Known rows, with every step that occurs
L > T > C > X: [-2.43  2.62 -2.92 -1.33 -3.34 -3.06  0.07 -0.78  3.04  0.23  2.52  2.37
  2.61  4.29 -1.59  2.37  6.11 -1.83  4.79 -2.89 -3.28  0.06 -4.48 -1.48
  1.35 -5.10]
T > X: [-1.37 -0.35 -1.87 -0.83 -2.55 -0.91 -1.00 -0.15  3.17 -1.41  0.55 -1.69
  2.44  1.27 -1.72  2.93  2.38 -2.61  1.49 -0.77 -4.30 -1.70 -3.94 -0.63
  0.61 -5.82]
F > R > X: [-5.37 -4.35 -0.55 -1.79 -3.84  0.15 -1.66  0.91  3.78  0.74  3.41 -0.42
  1.97  1.83 -2.18  1.34  2.96 -4.84  3.25 -0.39 -2.82 -2.16 -6.65 -1.76
 -0.76 -1.77]
F > S > X > T: [-0.31  3.70 -2.98 -0.54  0.07  1.71  0.07  0.35 -0.26 -2.57  0.44 -0.02
  0.18  0.99  1.50  1.75  3.89 -3.70  0.76 -0.17 -3.60 -1.58 -0.85 -2.76
  1.28 -4.86]
S > X > L > T: [-2.20  2.98 -2.04 -1.83 -1.53 -2.64 -0.88 -0.06 -1.70 -1.61 -0.30  0.61
 -2.69  0.29 -0.86  3.53  4.82  2.19  2.58  2.62 -3.73  0.32 -3.11 -0.96
  3.38 -3.65]
L > T > X: [-3.03  0.55 -1.66 -1.55 -3.34 -3.30 -2.24  0.20  2.72 -1.31 -0.18 -0.26
  1.39  2.53  0.06  4.07  4.04 -1.87  1.36 -0.32 -3.58 -0.49 -3.07 -1.17
  1.56 -7.10]
C > X > T: [-0.53  1.41 -4.16 -0.04 -1.24  0.90  2.73 -1.89  3.74 -0.64  3.70  0.26
  1.94 -0.36 -1.19  0.33  5.22 -4.58  4.12 -1.68 -1.75 -1.54 -2.47 -2.03
 -0.81 -3.36]
T > R > X > S: [-3.31  1.15  1.12  1.11 -0.94  1.10  0.16 -1.21  3.60  0.21  2.79 -0.36
  0.65  0.42 -0.25  0.91  4.55 -2.69  6.42 -0.03 -3.61 -2.86 -5.21 -2.42
  0.59 -2.78]
L > T > R > X: [-5.79 -0.93  0.42 -0.59 -3.53 -2.33 -1.76 -0.44  3.02  0.01  2.09  1.81
 -0.64  3.16  0.64  2.82  6.32 -2.03  6.44 -0.49 -3.47 -0.39 -4.07 -1.52
 -0.71 -4.77]
L > T > S: [-3.43  1.16 -2.34 -3.65 -0.23 -0.48 -0.79 -0.62  0.96  0.97  2.38 -1.68
  2.24 -0.98 -1.01  2.95  4.93 -3.34  3.02  0.04 -4.11 -2.68 -4.21 -3.29
 -0.60 -4.58]
T > F > R > X: [-4.18 -2.62  0.13 -2.09 -3.71 -0.71 -0.51  0.28  3.38  3.15  4.02 -1.17
  1.48  0.43 -3.64  2.19  4.32 -4.64  3.48  0.32 -3.07 -2.24 -6.43 -2.59
 -1.88 -1.08]
T > N > X > S: [-0.87  2.96  0.87  0.51  1.41  4.32  0.80  0.25  0.62  0.21  2.35 -2.37
  2.57  0.19 -1.28  0.02  3.30 -2.10  3.07  2.10 -3.96 -2.57 -4.91 -1.87
  3.36 -1.56]
N > X > F: [-0.20  1.03 -0.48  0.51 -0.03 -1.69  0.41  1.81 -1.83 -0.11  2.26  0.88
  2.02  0.54 -4.18  2.21  3.80 -2.87  3.19  1.14 -5.98 -0.79 -5.40 -0.27
  2.33 -1.31]
T > N > X: [-1.67 -0.03  0.18 -0.74 -0.41  3.15  0.24  0.72  0.59  0.09  2.28 -1.87
  2.24  1.78 -2.20  0.76  3.59 -2.17  3.30  1.23 -4.38 -1.52 -4.52 -0.34
  1.16 -2.26]
L > T > F > R > X > S: [-5.05  1.48  1.04 -1.62 -2.77 -1.89 -1.04  0.01  2.84  3.54  3.60 -0.44
  0.83  0.77 -1.04  2.66  5.72 -3.97  3.01  1.54 -2.42 -2.03 -5.96 -4.61
  1.38 -1.53]
C > X: [-0.35  0.72 -2.95 -0.40 -2.10 -0.34  2.19 -1.81  3.25  0.19  2.73 -0.12
  3.33  0.92 -2.07  1.22  5.35 -3.65  4.42 -2.44 -2.81 -2.08 -3.80 -1.25
 -0.48 -3.75]
S > X > F > R: [-1.08  1.33  0.64 -2.05 -2.34 -1.21 -0.19  0.05 -1.66 -1.16  1.27 -0.95
  0.93  2.12 -4.52  2.32  2.97 -1.31  1.73  1.75 -4.63 -1.70 -6.49 -0.78
  2.16 -1.42]
N > T > X > R: [-0.68 -3.20 -1.93 -1.27 -3.60 -1.60 -2.57  2.39  1.19 -1.04  0.97  0.04
  0.03  4.22 -3.14  4.88  1.30 -3.57  3.12  0.29 -3.65  1.47 -2.51  0.62
 -1.25 -6.10]
T > F: [-0.69  2.03 -1.42 -1.40 -1.40 -0.50  1.66 -0.49  1.97  2.87  2.56 -1.61
  2.21 -1.40 -3.15  2.73  4.90 -3.77  3.46  0.36 -4.79 -1.84 -4.12 -2.57
 -2.20 -2.57]
T > F > S: [ 0.25  3.47 -2.38 -1.51 -0.57 -1.22  0.23  0.61  1.72  1.77  2.47 -1.04
  2.85 -1.18 -1.13  3.38  5.04 -5.57  3.08 -0.28 -4.85 -2.34 -3.00 -3.17
 -1.62 -4.39]
S > X > R: [-1.92 -0.49 -0.85 -1.30 -1.28  0.44  0.85  0.27 -1.96  0.16  0.16 -0.47
 -0.29  2.34 -2.31  3.40  2.68 -0.38  2.99  0.88 -4.38  0.16 -4.26  0.03
 -0.86 -3.21]
T > N > X > L: [-1.34  0.31 -1.08 -0.92  0.35  1.71 -0.55  1.22 -0.21 -0.68  3.10 -1.36
  0.10 -1.57 -3.84  1.14  2.79  0.36  4.49  3.57 -3.94 -0.96 -5.12  0.68
  2.48 -0.88]
T > R > X: [-3.95 -1.88  0.23  0.19 -2.67  0.09 -0.56 -0.50  3.34  0.08  2.67  0.38
  0.33  1.84 -1.13  1.62  4.71 -2.79  6.61 -0.92 -3.92 -1.72 -4.76 -0.91
 -1.51 -3.56]
N > T > R > X: [-2.48 -2.68  0.33  0.24 -3.96 -0.06 -1.95  0.80  3.10 -0.59  2.59  1.58
 -1.66  4.75 -1.12  2.12  4.66 -4.57  6.81 -0.76 -3.61 -0.34 -2.57 -1.14
 -1.57 -4.16]
N > T > R > X > F > S: [ 0.05  0.41 -0.40  0.67 -2.10 -2.78 -4.02  2.26  0.92 -2.08  4.36  3.40
  0.13  3.84 -2.53  3.57  4.26 -6.39  7.14 -0.63 -4.48 -0.34 -3.02 -0.85
  0.14 -4.94]
R > X > T > L: [-1.75  0.85 -2.04 -1.66 -0.35  2.22 -0.22  1.38  4.14  0.15  5.94  0.56
  1.40 -2.89 -0.51  0.25  3.72 -3.20  3.61 -1.53 -2.72 -1.29 -3.72 -2.29
 -2.00 -3.39]
F > R: [-3.83 -1.29 -0.93 -2.90 -3.50  0.21 -0.24  0.41  3.38  0.47  1.86 -1.94
  1.81  0.82 -2.18  1.84  3.34 -4.09  3.02  1.00 -3.68 -1.97 -5.95 -2.00
 -1.00 -1.80]
L > T > R: [-4.33  2.20  0.14 -1.75 -3.13 -2.40 -0.35 -0.99  2.45 -0.15  0.69  0.22
 -0.91  2.38  0.64  3.26  6.61 -1.03  6.24  1.01 -4.56 -0.45 -3.43 -1.81
 -0.95 -4.86]

Rows
[-3.57  2.66 -3.41 -2.41 -2.09 -3.91 -2.29  1.70  1.40 -0.49  2.52  2.00
 -0.23  0.27 -2.99  3.53  3.71  0.21  4.91  1.54 -4.50  1.09 -5.41 -1.18
  1.87 -3.33] -> X > L > T > C
[-1.94 -0.08  1.60 -2.00 -1.13  0.88 -0.97  1.54 -0.47 -0.41  4.21 -1.56
  2.67  1.62 -5.76  1.24  2.68 -2.22  3.62  3.35 -4.54 -1.59 -7.79  0.47
  2.30 -0.05] -> T > N > X > F > R
[ 2.85  4.01 -1.09 -0.99 -1.80 -0.28 -0.99  1.26 -1.51 -0.04  0.00 -0.03
 -0.62  3.91 -0.86  3.80  5.47 -4.49  1.41 -0.11 -4.65 -0.77  0.29 -2.96
  0.59 -5.31] -> N > T > F > S > X
[-3.60  0.50 -1.03 -3.74 -0.07 -0.35 -0.43 -0.20 -3.50  0.75  0.91 -1.25
 -0.56  1.48 -1.61  4.41  4.01  0.27  2.75  1.12 -4.00 -0.95 -4.31 -1.54
 -0.32 -4.67] -> L > T > S > X > R
[-5.60 -3.86 -2.37 -3.17 -1.03  2.91 -1.15  0.09  3.37  0.56  5.55 -1.99
  1.36 -1.92 -2.46  0.37  2.47 -5.80  2.97  0.12 -2.11 -3.94 -5.82 -3.45
 -1.48 -1.38] -> F > R > X > T > S
[-5.07 -3.89 -1.98 -2.17 -3.10 -1.19 -2.25  1.41  3.03 -0.07  4.28 -0.02
 -0.43 -0.82 -3.98  1.87  2.31 -2.56  4.53  1.95 -2.30 -1.51 -7.15 -0.88
  0.60 -0.30] -> F > R > X > L
[ 0.33 -1.26 -1.95 -0.75 -3.81 -0.82 -2.55  1.25  2.78 -2.12  0.44 -0.38
  0.77  4.12 -1.71  3.36  2.38 -4.28  1.78 -0.61 -3.86 -0.26 -1.53 -0.69
  0.71 -6.53] -> N > T > X
[-4.45 -1.00  0.33 -1.98 -1.02  0.09 -0.88  1.91 -1.59  1.13  2.64  0.25
  0.29  3.28 -1.65  3.47  3.81 -0.50  4.56  2.69 -3.57  1.43 -4.62  0.46
  0.25 -3.07] -> L > T > N > X > R
[-0.55  3.36 -2.51 -1.11 -1.57 -6.21 -4.12  1.50  0.51 -2.84  1.72  1.50
  3.30  1.68 -1.25  5.45  3.60 -3.57  1.62 -0.36 -4.47 -0.47 -3.54 -1.02
  3.18 -8.06] -> L > T > X > F > S
[-5.01 -0.55 -3.22 -1.19 -2.44 -3.95 -3.80  2.20  1.77 -0.31  3.94  3.53
 -0.05  1.14 -2.86  3.02  3.26 -0.69  5.40  0.01 -3.49  1.03 -5.96 -0.86
  2.15 -3.25] -> R > X > L > T > C
[ 1.53  4.70 -4.45 -0.37 -0.40 -0.60  2.28 -1.28  3.20  0.66  4.42  0.10
  2.27 -1.43 -1.04  1.99  6.70 -5.84  3.73 -1.78 -2.16 -2.18 -1.28 -3.39
 -1.19 -4.30] -> C > X > T > F > S
[-2.27  1.89 -3.53 -1.02 -1.22  1.09  0.20  0.90  3.01 -0.42  3.25  0.71
  1.79  0.29 -2.23  0.91  2.46 -3.95  3.56 -0.58 -4.46 -0.39 -4.07 -2.30
 -0.73 -2.98] -> X > T > C
[-3.93 -1.13 -3.19  0.03 -1.67  1.05 -1.39  1.52  3.45 -0.36  4.73  2.38
  1.85  1.46 -1.95  0.48  2.21 -4.71  3.97 -2.04 -3.48 -0.44 -4.77 -2.03
 -0.58 -2.91] -> R > X > T > C
[ 1.31  4.69 -1.03 -1.15 -0.66 -0.40  0.65 -0.12 -1.05  0.54  0.11 -1.28
  0.82  1.14 -0.65  3.39  5.39 -2.70  1.05 -0.38 -4.97 -2.21 -2.03 -2.71
  0.56 -4.72] -> T > F > S > X
[-0.58  2.02 -2.15 -0.94 -0.64 -0.28  0.24 -0.32 -1.16 -1.66  0.30 -0.68
 -1.52 -0.89 -2.76  2.34  3.14  1.34  2.61  2.27 -4.14 -0.96 -3.89 -0.47
  2.43 -2.33] -> S > X > L
[ 0.70  2.95 -2.90 -0.87  0.43 -2.51 -1.44  1.42  0.11 -1.39  3.60  0.86
  4.35 -0.79 -2.79  3.33  3.11 -5.81  3.53 -0.04 -5.35 -1.79 -4.79 -1.62
  0.38 -4.10] -> X > F > S
[-1.78  2.23 -4.31 -1.39 -2.15 -4.03  0.24 -1.11  2.20 -0.65  2.95  1.56
 -0.07 -0.53 -2.11  2.98  6.35 -0.20  5.35  0.33 -2.02 -0.14 -3.64 -0.94
  1.86 -3.48] -> C > X > L > T
[ 1.10  4.15 -3.02 -1.99 -0.60  1.53  2.65 -1.09  4.58 -0.22  5.31 -0.35
  1.66 -2.84 -0.96  0.07  5.91 -2.02  4.34 -2.33 -1.98 -1.55 -2.78 -1.99
 -1.40 -3.89] -> C > X > T > L
[-1.24  1.02 -1.79 -1.58 -0.63 -0.26 -0.77  1.45 -2.28 -0.85  0.15  0.15
  0.42  2.70 -0.47  4.16  2.92 -2.01  2.49  0.18 -4.30 -0.27 -3.26 -0.75
 -0.21 -5.05] -> F > S > X > R
[-1.10  4.99 -2.18 -2.48  0.03 -0.82 -2.81  0.45 -1.50 -2.95  1.59 -0.25
 -0.68  0.86 -0.28  3.46  4.04  1.05  2.65  2.59 -2.92 -0.51 -2.80 -0.89
  3.56 -5.25] -> F > S > X > L > T > N
[-4.07  0.61  0.63 -0.07 -2.35 -4.58 -2.14 -0.18  0.96 -0.49  3.86  2.87
  0.27  2.17 -2.31  3.54  5.65 -2.32  7.16  0.30 -4.41 -0.09 -5.46 -0.88
  0.29 -4.04] -> L > T > R > X > F
[-2.56 -2.00  0.21 -1.20 -0.16  2.50  0.23  1.92 -0.96  1.23  3.31 -1.07
  1.45  1.95 -3.45  2.28  2.51 -1.37  4.78  2.16 -4.11  0.21 -5.47  0.92
 -0.62 -1.79] -> T > N > X > R
[-2.54  2.92 -1.96 -1.16 -2.76 -4.44  0.47 -2.34  2.94 -1.20  2.50  1.37
 -2.42  0.43 -1.52  3.01  7.72  1.64  8.35  1.15 -2.41 -0.13 -3.72 -0.25
  1.13 -3.87] -> C > X > L > T > R
[-2.66  1.99 -3.43 -1.44 -1.11 -4.94 -3.08  1.79  1.04  1.16  4.38  2.25
 -0.43 -1.70 -1.17  4.75  5.61 -3.04  4.34  0.92 -2.96 -0.39 -3.54 -2.56
  0.95 -4.13] -> R > X > L > T > F > S
[-2.04  3.52 -1.25 -2.54 -0.65 -0.22 -1.54 -0.71 -1.22 -2.00  1.41 -0.83
 -1.17  0.58 -2.01  2.69  3.86  2.79  3.06  3.37 -3.02 -0.06 -3.72 -0.22
  3.03 -3.59] -> S > X > L > T > N
[-5.58 -3.58 -1.83 -1.42 -3.07  1.37 -0.92  0.72  4.25 -0.12  4.40 -0.01
  0.72  0.55 -1.29  0.45  2.67 -5.75  3.20  0.14 -1.74 -1.62 -5.18 -2.64
 -1.12 -1.14] -> F > R > X > T
[-1.53 -0.80 -0.42 -2.10 -3.28 -3.12 -2.16  0.71  2.12 -1.72  2.24 -1.50
  2.93  1.09 -5.45  3.32  1.52 -2.80  1.81  1.24 -4.28 -1.71 -7.04  0.06
  1.76 -3.57] -> T > X > F > R
[ 2.50  2.18 -0.96 -1.87  0.51  0.57 -1.01  0.29 -3.91 -1.53  2.09 -0.76
  0.75  1.57 -5.19  2.69  2.96 -3.21  2.20  0.68 -5.33 -2.09 -3.22 -1.57
  1.65 -3.66] -> N > T > S > X > F
[-0.36  2.00 -4.34 -0.97 -1.71 -2.23  0.42 -0.46  2.90 -0.74  3.94  1.28
  1.35  0.06 -5.22  1.58  3.81 -0.22  6.07 -0.98 -3.35 -0.57 -5.76 -0.01
  1.63 -2.55] -> T > C > X > L
[-2.55  0.45 -0.23 -3.10 -3.32 -0.77  1.03 -0.06  2.94  3.01  2.55 -2.71
  1.48 -0.59 -3.59  2.60  4.65 -3.85  3.16  1.59 -4.17 -2.24 -5.77 -2.74
 -2.11 -1.09] -> T > F > R
[-1.66 -1.31 -1.69  0.47 -0.83 -1.83 -1.27  0.89  0.80 -0.02  4.87  1.85
  3.66 -0.35 -4.50  2.11  2.50 -5.09  4.32 -0.88 -4.34 -1.33 -6.41 -0.82
  0.11 -2.54] -> R > X > F
[ 1.19  2.47 -2.62 -0.39 -0.69 -3.85 -2.91  1.35  1.00 -3.06  2.14  0.14
  4.27  0.31 -3.04  4.29  1.95 -4.26  1.72 -0.68 -4.92 -1.62 -4.42 -0.42
  2.24 -6.75] -> T > X > F > S
[-2.33  3.41 -0.98 -0.47 -1.54 -2.18 -1.65 -0.54  2.84 -1.12  0.02 -0.95
  1.80  1.25  0.79  3.44  3.79 -1.89  1.15  0.49 -3.27 -1.52 -3.46 -2.68
  3.73 -6.35] -> L > T > X > S
[-2.11  0.09 -2.37 -1.37  1.53  3.45  1.25  0.50 -0.22  0.28  2.79 -1.88
  0.37 -2.16 -1.64  0.52  4.12 -3.48  2.25  0.96 -4.16 -2.98 -3.11 -2.80
  0.61 -1.80] -> N > X > T > S
[-2.16  0.33 -1.96  0.31 -0.37  1.79  1.34  1.34  0.72 -0.48  1.54  0.25
 -0.41  0.47 -0.49  0.59  4.32 -3.59  2.33  1.07 -4.08 -0.60 -2.38 -1.91
  1.05 -1.74] -> N > X > T
[-3.95  2.50 -1.24 -2.05 -2.34 -3.92 -1.06 -0.40  1.85 -1.05  1.46  0.44
 -2.97 -0.77 -1.12  3.73  6.13  1.43  7.26  3.17 -3.96  0.19 -3.94 -0.82
  0.44 -3.38] -> X > L > T > R
[-4.71 -1.40  0.16 -0.64 -2.13  1.39 -1.02  0.48  3.90  0.83  3.59 -1.08
  2.26  0.53 -1.20  0.68  2.62 -4.92  3.12  0.51 -2.39 -3.16 -7.02 -3.27
  1.46 -1.00] -> F > R > X > S
